Each row was made from one small tree. The marks that hang from a mark follow it in brackets, in alphabetical order. Every link used is in the known rows. Write each row's tree.
Known rows:
sipoz(nupozat(dogan)): -.03 -.11 -.14 .00 .36 .09 .37 .07 -.07 -.05 -.26 -.10 .06 -.34 -.45 .63 -.08 -.37 -.21 -.17 .19
sevig(nuzar(melutes(tana)) tika): .07 -.04 .18 -.08 -.32 -.20 -.06 .35 .06 .03 -.02 .67 .01 .10 -.12 .13 .04 .44 .01 -.44 -.52
rika(kodur): -.11 .10 -.12 .03 -.02 .39 -.17 .26 .12 .17 -.02 .17 -.08 -.18 -.09 .00 -.01 -.03 -.29 .23 .02
rika(kodur(lutad(natez) tana(melutes(nuzar(sevig))))): .15 .05 .08 .21 .26 -.07 -.37 -.07 .11 -.43 .15 .15 -.18 -.31 -.09 -.27 .38 .03 .25 -.04 .38
kodur(lutad(natez) rika tana): -.11 -.07 .21 -.17 .71 -.18 -.11 -.07 -.14 .07 .29 -.09 -.24 -.45 -.07 .02 -.07 -.11 .38 .27 -.07
sevig(nuzar tika): -.02 .15 .03 -.19 .26 .07 .01 .21 .00 .18 .02 .34 -.06 -.11 -.16 -.02 -.17 .12 .01 -.07 -.43
nupozat(dogan(rika(kodur(lutad(natez) tana(melutes))) zufef)): .10 -.30 .22 .10 -.60 .01 -.12 -.17 .04 -.03 .21 -.35 .00 -.06 .03 -.23 .48 .29 -.09 -.24 .54
nupozat(dogan(rika(kodur(tana(melutes(nuzar)))) zufef)): .23 -.16 .05 .13 -.84 -.16 .02 -.14 .09 -.10 -.41 -.15 .23 .29 .09 -.28 .15 .10 -.04 .00 .05
kodur(lutad tana): .01 .12 .08 -.03 .49 .09 .13 -.09 -.01 .05 .07 -.05 -.11 -.43 .18 .08 -.16 -.05 .24 -.23 .04
dogan(nupozat rika(kodur) zufef): -.24 .01 -.28 -.10 -.16 .36 .06 -.02 -.13 .28 .21 -.14 .14 .71 .06 .03 -.08 .02 -.31 .73 .01
dogan(nupozat rika(kodur(tana(melutes))) zufef): -.02 -.12 -.05 .00 -.45 .25 .07 .01 -.01 .18 .18 -.17 .19 .75 .21 -.15 .14 .06 -.20 .36 -.07
tana(melutes): .00 .11 -.06 .06 .05 .11 .05 .31 .08 .04 -.06 .20 .05 -.17 .15 .06 .13 -.33 -.32 -.26 -.06
nupozat(dogan(rika(kodur) zufef)): -.10 -.06 -.15 .02 -.52 .13 .09 -.02 -.02 .19 -.21 -.16 .07 .20 .03 .04 -.06 .15 -.34 .19 .18
kodur(lutad(natez) rika tana(melutes(nuzar(sevig(tika))))): .10 .07 .17 -.09 .53 -.51 -.24 -.14 -.04 -.39 .18 .14 -.23 -.08 -.19 -.15 .04 -.08 .52 -.24 -.51
sipoz(nupozat(dogan(rika(kodur(lutad tana)) zufef))): .02 -.27 .08 .00 -.10 .16 .20 -.38 .01 .02 -.05 -.60 .17 .07 -.28 .16 -.18 .26 .16 -.05 .49
nupozat(dogan(zufef)): -.13 .00 -.24 .00 -.18 .07 .34 -.16 -.14 -.11 -.36 -.05 -.03 -.16 -.01 .51 .02 -.21 -.30 -.05 .00
dogan(rika): -.11 .24 -.12 -.05 .32 .04 .10 .30 -.09 .36 .11 .16 .06 .00 .25 -.01 -.32 -.18 -.09 .25 .05
rika(kodur(lutad(natez) tana(melutes(nuzar(sevig(tika)))))): .17 .08 .13 .12 .02 .01 -.48 -.06 .16 -.43 .24 .20 -.27 -.10 -.34 -.22 .37 .21 .24 -.38 -.08
sipoz(nupozat(dogan(rika(kodur) zufef))): -.10 -.19 -.17 .02 -.27 .20 .18 -.10 -.02 .08 -.17 -.35 .22 .24 -.42 .30 -.11 .03 -.26 .28 .38
nuzar(melutes sevig(tika)): -.09 .34 -.09 .05 .12 -.08 -.03 .40 .06 -.18 -.16 .56 -.18 -.07 .01 .39 -.01 -.11 -.28 -.55 -.56
melutes(nuzar(sevig(tika)) tana): -.05 .31 -.29 .00 .18 -.21 .04 .05 -.10 -.29 -.09 .59 -.20 .32 -.22 .35 -.27 .12 .28 -.03 -.41
nupozat(dogan(rika(kodur(lutad tana(melutes))) zufef)): .17 -.22 .21 .10 -.70 .02 .07 -.19 .13 .04 -.05 -.41 .15 .10 .26 -.31 .15 .31 -.08 -.48 .32

Write each row's tree:
.12 -.13 .01 -.01 -.30 .06 -.04 -.38 .00 -.05 .19 -.34 .30 .67 .20 -.41 .08 .09 .16 .24 .02 | dogan(nupozat rika(kodur(lutad tana(melutes(nuzar)))) zufef)
-.05 .02 .17 -.18 .63 -.18 .11 -.11 -.06 .12 .03 -.17 -.09 -.31 .19 -.07 -.42 -.08 .41 .04 -.30 | kodur(lutad rika tana)
-.04 -.23 .13 .02 -.29 .08 -.09 -.28 -.08 .02 .20 -.34 -.12 -.13 -.07 -.05 .24 .37 .04 .10 .51 | nupozat(dogan(rika(kodur(lutad(natez) tana)) zufef))
.21 .09 .05 .09 .03 -.14 .05 .08 .07 -.20 -.24 .22 .08 -.20 .10 -.04 .07 -.32 .13 -.09 -.19 | kodur(tana(melutes(nuzar)))
-.14 -.19 -.03 .01 -.28 .14 -.16 -.21 -.10 .09 .25 -.29 -.06 -.09 -.13 -.04 .24 .26 -.22 .10 .58 | nupozat(dogan(rika(kodur(lutad(natez))) zufef))
-.06 .44 -.27 -.02 .43 -.10 .02 .04 -.07 -.26 -.17 .43 -.18 .04 -.17 .26 -.28 -.21 .09 -.07 -.48 | melutes(nuzar(sevig(tika)))
-.13 .04 -.18 -.03 -.19 -.09 .36 -.07 -.19 .14 -.21 -.08 .09 .13 .19 .27 -.14 -.11 -.24 .09 .11 | nupozat(dogan(rika zufef))
.08 .35 -.20 .07 .12 -.17 -.04 .16 .05 -.35 -.14 .44 -.06 .11 -.08 .06 -.02 -.26 -.02 -.38 -.49 | tana(melutes(nuzar(sevig(tika))))
-.12 -.11 -.22 -.05 .09 -.02 .45 -.15 -.19 .02 -.19 -.29 .24 .14 -.28 .51 -.24 -.19 -.15 .18 .32 | sipoz(nupozat(dogan(rika zufef)))
.15 -.01 .13 -.07 .19 -.42 .00 .04 .02 -.08 -.32 .10 .13 -.06 .10 -.18 -.16 -.36 .30 .16 -.55 | kodur(rika tana(melutes(nuzar)))
-.21 -.04 .04 -.19 .75 -.12 -.17 -.02 -.15 .10 .35 -.04 -.16 -.42 -.11 .03 -.05 -.21 .13 .30 -.01 | kodur(lutad(natez) rika)
-.06 -.09 -.06 .00 -.39 .14 .06 -.23 .00 .18 -.04 -.36 .10 .08 .14 -.16 -.08 .27 -.18 -.09 .37 | nupozat(dogan(rika(kodur(lutad)) zufef))
-.11 -.06 -.04 -.10 .00 .28 .08 -.30 -.11 .23 .33 -.39 .09 .55 .18 -.11 -.14 .25 .12 .41 .09 | dogan(nupozat rika(kodur(lutad tana)) zufef)
-.05 -.07 .16 .03 .25 .33 -.35 -.02 .07 .02 .38 -.03 -.28 -.50 -.20 -.05 .29 .19 .10 .10 .34 | rika(kodur(lutad(natez) tana))
.13 -.15 .25 -.09 .42 -.44 -.24 -.14 -.05 -.21 .14 -.03 -.02 -.34 -.06 -.28 .14 -.23 .43 .08 -.15 | kodur(lutad(natez) rika tana(melutes(nuzar)))
.06 -.02 .17 -.08 .19 -.23 .10 .21 .04 .07 -.15 .06 .01 -.10 .20 -.08 -.14 -.27 .13 .01 -.45 | kodur(rika tana(melutes))
-.15 -.03 -.13 -.08 -.17 .31 .12 -.10 -.13 .25 .16 -.17 .07 .67 .10 .08 -.11 .10 -.05 .69 -.07 | dogan(nupozat rika(kodur(tana)) zufef)
.03 -.16 .29 -.09 .46 -.25 -.14 .02 -.03 -.01 .30 -.11 -.12 -.35 .06 -.15 .17 -.16 .25 -.08 -.06 | kodur(lutad(natez) rika tana(melutes))
-.11 .19 -.15 .17 .08 -.25 .12 .36 -.02 -.23 -.18 .65 -.11 .01 .19 .48 .01 .04 -.09 -.26 -.03 | nuzar(melutes(tana) sevig)
.22 -.01 .09 .14 -.34 .08 -.23 .11 .24 -.13 -.22 .18 .06 -.10 -.04 -.25 .19 -.06 .02 .03 -.15 | rika(kodur(tana(melutes(nuzar))))
-.01 -.03 -.04 .03 -.28 .09 .02 .27 .06 .38 -.12 .00 .02 -.06 .07 -.10 -.11 .09 -.31 -.01 .19 | nupozat(dogan(rika(kodur)))
.06 .32 -.25 .15 .35 -.23 .06 .16 -.01 -.32 -.27 .38 .03 -.06 .17 .03 .00 -.44 -.03 -.06 -.03 | tana(melutes(nuzar(sevig)))
.26 -.17 .29 .10 -.43 -.04 .01 .09 .21 .21 .02 -.27 .09 -.12 .27 -.42 .10 .27 -.03 -.69 .30 | nupozat(dogan(rika(kodur(lutad tana(melutes)))))
-.20 .10 -.18 -.01 -.25 .30 -.10 .06 -.01 .25 .05 -.04 .10 .35 .09 -.08 -.16 .13 -.23 .56 .10 | dogan(rika(kodur) zufef)
.17 -.06 .22 .11 -.14 .28 -.17 .06 .27 .02 .10 -.11 -.02 -.27 .12 -.34 .17 .15 -.02 -.42 .11 | rika(kodur(lutad tana(melutes)))
